What can hang from each mark
mitoz: lodida
dide: labur tazu
tebu: vati
levof: gubu labur liguk zuro
gubu: komiz
zuro: levof
liguk: levof
lodida: mitoz tazu vati
komiz: gubu zuro
labur: dide
tazu: dide lodida

Every row comes from one small tree of marks. Brackets hold a mark, then the marks that hang from it, in alphabetical order. Every link used is in the known rows. Which tree was each row made from?
(in the rows, 128 means zero)
Known rows
{labur {dide {tazu {lodida mitoz}}}}: [134 113 173 138 189 107 100 127 124 110 162 122 158 137 100 116  83 115
 126  72  80 128 110  98 139]
{tazu {dide labur} {lodida vati}}: [117 112 180 152 188  96  89 135 124  86 138 108 151 141  90  96  67 131
 132  67  66 131 106 129 103]
{tebu vati}: [120 150 170 129 144 117 102 139  86  97 153 129 150 134 105 108  95 115
 142 111 110 144 145 118 134]
{dide {tazu {lodida mitoz}}}: [133 134 172 152 171 113 105 132 100 112 151 111 154 131 106 123  89  99
 132  79  83 136 108 101 137]
{labur dide}: [127 113 176 120 170 106  90 132 131  99 160 144 154 141 108 108  86 128
 125  96 104 128 131 102 133]
{tazu dide}: [131 125 177 128 171 105  84 143 109 101 152 134 148 133 108  95  83 134
 131 105 100 132 120 120 117]
{levof gubu {labur {dide tazu}} zuro}: [147 143 173  99 173 107 109 129  53 104 185 125 174 140  99 112  66 139
 143  82  78 129 135 128 151]
{labur {dide {tazu {lodida vati}}}}: [133 117 172 148 188 101 100 127 133 103 163 117 157 141  95 113  77 115
 122  85  77 126 116 104 135]
{levof zuro}: [134 148 176 127 147 110 105 137 101 104 152 134 157 143 109 123  86 115
 131  95  98 142 136 117 136]
{levof gubu labur liguk zuro}: [131 166 175  83 129 109 112 136  31 102 175 139 177 138 109  90  63 154
 159  86  79 135 138 147 159]
{gubu {komiz {zuro {levof labur liguk}}}}: [122 135 176 111 143 111 112 144  56  93 178 161 160 136 106  93 107 122
 139  93 107 139 139 107 141]
{gubu {komiz {zuro {levof {labur dide} liguk}}}}: [123 124 176 106 154 109 110 141  67  92 184 164 163 138 103  92 104 129
 136  85 103 135 138 105 143]
{komiz zuro}: [130 126 171 134 138 121  95 139  87  98 160 152 151 142 112 123 102 110
 128  75 104 139 137 103 128]
{dide labur {tazu {lodida mitoz vati}}}: [120 133 174 170 183 111 117 123  96  91 142  95 151 140  94 126  84  73
 139  64  77 137 121 101 121]
{liguk levof}: [131 121 169 137 187 113 105 140  97 102 155 133 152 141 114 112  98 104
 134 115 115 135 164 109 131]
{zuro {levof {labur dide} liguk}}: [124 142 165 114 135 101 105 141  78  93 177 136 165 125 102  75  75 152
 131  86 112 125 152 127 155]
{zuro {levof {gubu komiz} labur liguk}}: [132 156 175  91 145 104 110 147  35  93 181 147 169 123 112  70  82 148
 143 111 107 132 139 125 157]
{komiz gubu {zuro {levof {labur dide} liguk}}}: [138 129 153 119 145 117 102 153  64  90 199 159 167 133  90 107  96 161
 124  59 101 126 156 118 141]
{mitoz {lodida tazu}}: [139 133 169 153 178 106  92 133 122 120 146 145 155 150 102  98  73 111
 147 108  93 132 133 100 143]
{lodida mitoz {tazu {dide labur}} vati}: [122 117 172 139 194 114 125 124  95  99 131 117 151 146  80 123  71  80
 162  51  70 131 104 122 131]
{tazu dide {lodida mitoz}}: [128 107 178 126 183 106  83 139 120 109 141 123 156 131 102 102  79 145
 136  56  70 131  86 125 122]
{levof labur liguk zuro}: [114 159 173 107 116 108 114 134  58 102 167 133 168 139 103  97  70 142
 154  81  90 136 149 144 153]
{komiz gubu {zuro {levof {labur dide}}}}: [143 118 155 124 158 118  97 152  73  89 194 154 163 132  90 120 101 155
 118  60 107 126 154 111 132]
{dide labur {tazu lodida}}: [121 135 178 176 176 106 106 133  96  94 153 103 149 139 102 115  82  89
 126  87  88 141 129  93 117]
{lodida mitoz tazu vati}: [125 123 170 131 172 120 128 124 101 109 132 128 153 145  90 138  79  76
 160  62  78 132 108 115 150]

Which tree is each row?
[134 115 171 141 190 106 105 123 127 105 159 116 159 140  95 119  81 109
 129  68  75 126 110 104 139]	{labur {dide {tazu {lodida mitoz vati}}}}
[136 107 170 101 201 110 101 135  66 100 175 135 166 140 110 101  81 136
 147 101 102 124 161 123 140]	{liguk {levof gubu {labur dide}}}
[142 162 175 102 155 104 111 150  56  96 174 153 166 126 117  74  87 134
 132 120 107 136 131 111 154]	{zuro {levof {gubu komiz} liguk}}
[124 127 188  80 167 110  98 139  47  95 168 152 163 133 116  97  88 141
 157 119 101 133 124 116 137]	{levof {gubu komiz} labur}
[123 122 174 153 189 105 116 131 104  95 141 118 147 149  81 111  64  92
 148  82  75 132 116 122 124]	{lodida {tazu {dide labur}} vati}
[132 129 178 121 159 112 107 146  78  94 170 161 154 138 110 108 115 107
 127 100 112 142 133  93 133]	{gubu {komiz {zuro levof}}}
[120 132 176 167 180 112 111 127  92  96 147 102 151 137 101 122  87  80
 136  68  85 140 121  93 122]	{dide labur {tazu {lodida mitoz}}}
[143 120 169  99 199 109 111 134  63 102 178 131 173 146 103 110  77 136
 145  89  91 129 163 131 146]	{liguk {levof gubu {labur dide} zuro}}
[127 116 177 109 164 110 106 141  75  91 179 161 160 138 103 103 109 125
 131  86 107 135 136 100 136]	{gubu {komiz {zuro {levof {labur dide}}}}}
[120 137 175 180 179 105 112 128 101  88 148  96 149 142  95 118  79  81
 130  84  81 138 129 102 116]	{dide labur {tazu {lodida vati}}}
[124 115 175 134 189 116 115 132  88 109 139 128 150 142  90 118  76  91
 157  56  81 136 105 110 131]	{lodida mitoz {tazu {dide labur}}}
[135 121 164 132 194 108 120 131  76 106 178 117 166 145  96 117  84 114
 141  90  96 131 174 124 144]	{liguk {levof {labur {dide tazu}} zuro}}
[139 115 176  88 211 107 116 135  58 101 182 141 173 148 103 106  87 132
 151 102  89 132 158 124 145]	{liguk {levof {gubu komiz} {labur dide} zuro}}
[128 114 177 140 181  97  84 139 133  98 143 116 153 136  94  95  68 146
 129  77  65 128  95 135 115]	{tazu dide {lodida vati}}
[141 132 169 106 186 112 113 138  47 103 171 128 169 143 109 112  80 127
 150  98  96 134 165 134 144]	{liguk {levof gubu labur zuro}}
[135 100 175  93 207 113 108 137  52  97 184 153 168 146 107 103  97 129
 149  96  97 130 156 114 139]	{liguk {levof {gubu {komiz zuro}} {labur dide}}}
[146 149 186  91 177 109 108 140  68 103 165 152 166 146 115 113  90 121
 142 117  86 143 120 110 141]	{levof {gubu komiz} zuro}
[123 126 182  67 157 110 106 134  36  95 192 171 176 142 107  79  82 156
 159  85  81 129 127 122 152]	{levof {gubu {komiz zuro}} {labur dide} liguk}
[143 129 169 152 191 102  87 136 124 121 148 141 155 148  97  86  67 123
 148 105  86 130 124 109 135]	{mitoz {lodida {tazu dide}}}
[108 128 174 101 135 105 100 130  83  97 173 144 164 135 104  82  71 154
 150  85  98 124 142 130 149]	{levof {labur dide} liguk}
[136 140 153 124 134 120 104 155  52  90 193 156 164 129  94 108  98 154
 127  66 105 130 157 119 140]	{komiz gubu {zuro {levof labur liguk}}}
[117 107 179 141 193 103  95 129 119  89 130 107 154 139  89 106  72 122
 144  42  62 130  96 128 109]	{tazu {dide labur} {lodida mitoz vati}}
[134 116 174 146 185 103  95 131 130 107 167 123 156 139 101 111  80 122
 118  88  84 129 117  98 135]	{labur {dide {tazu lodida}}}
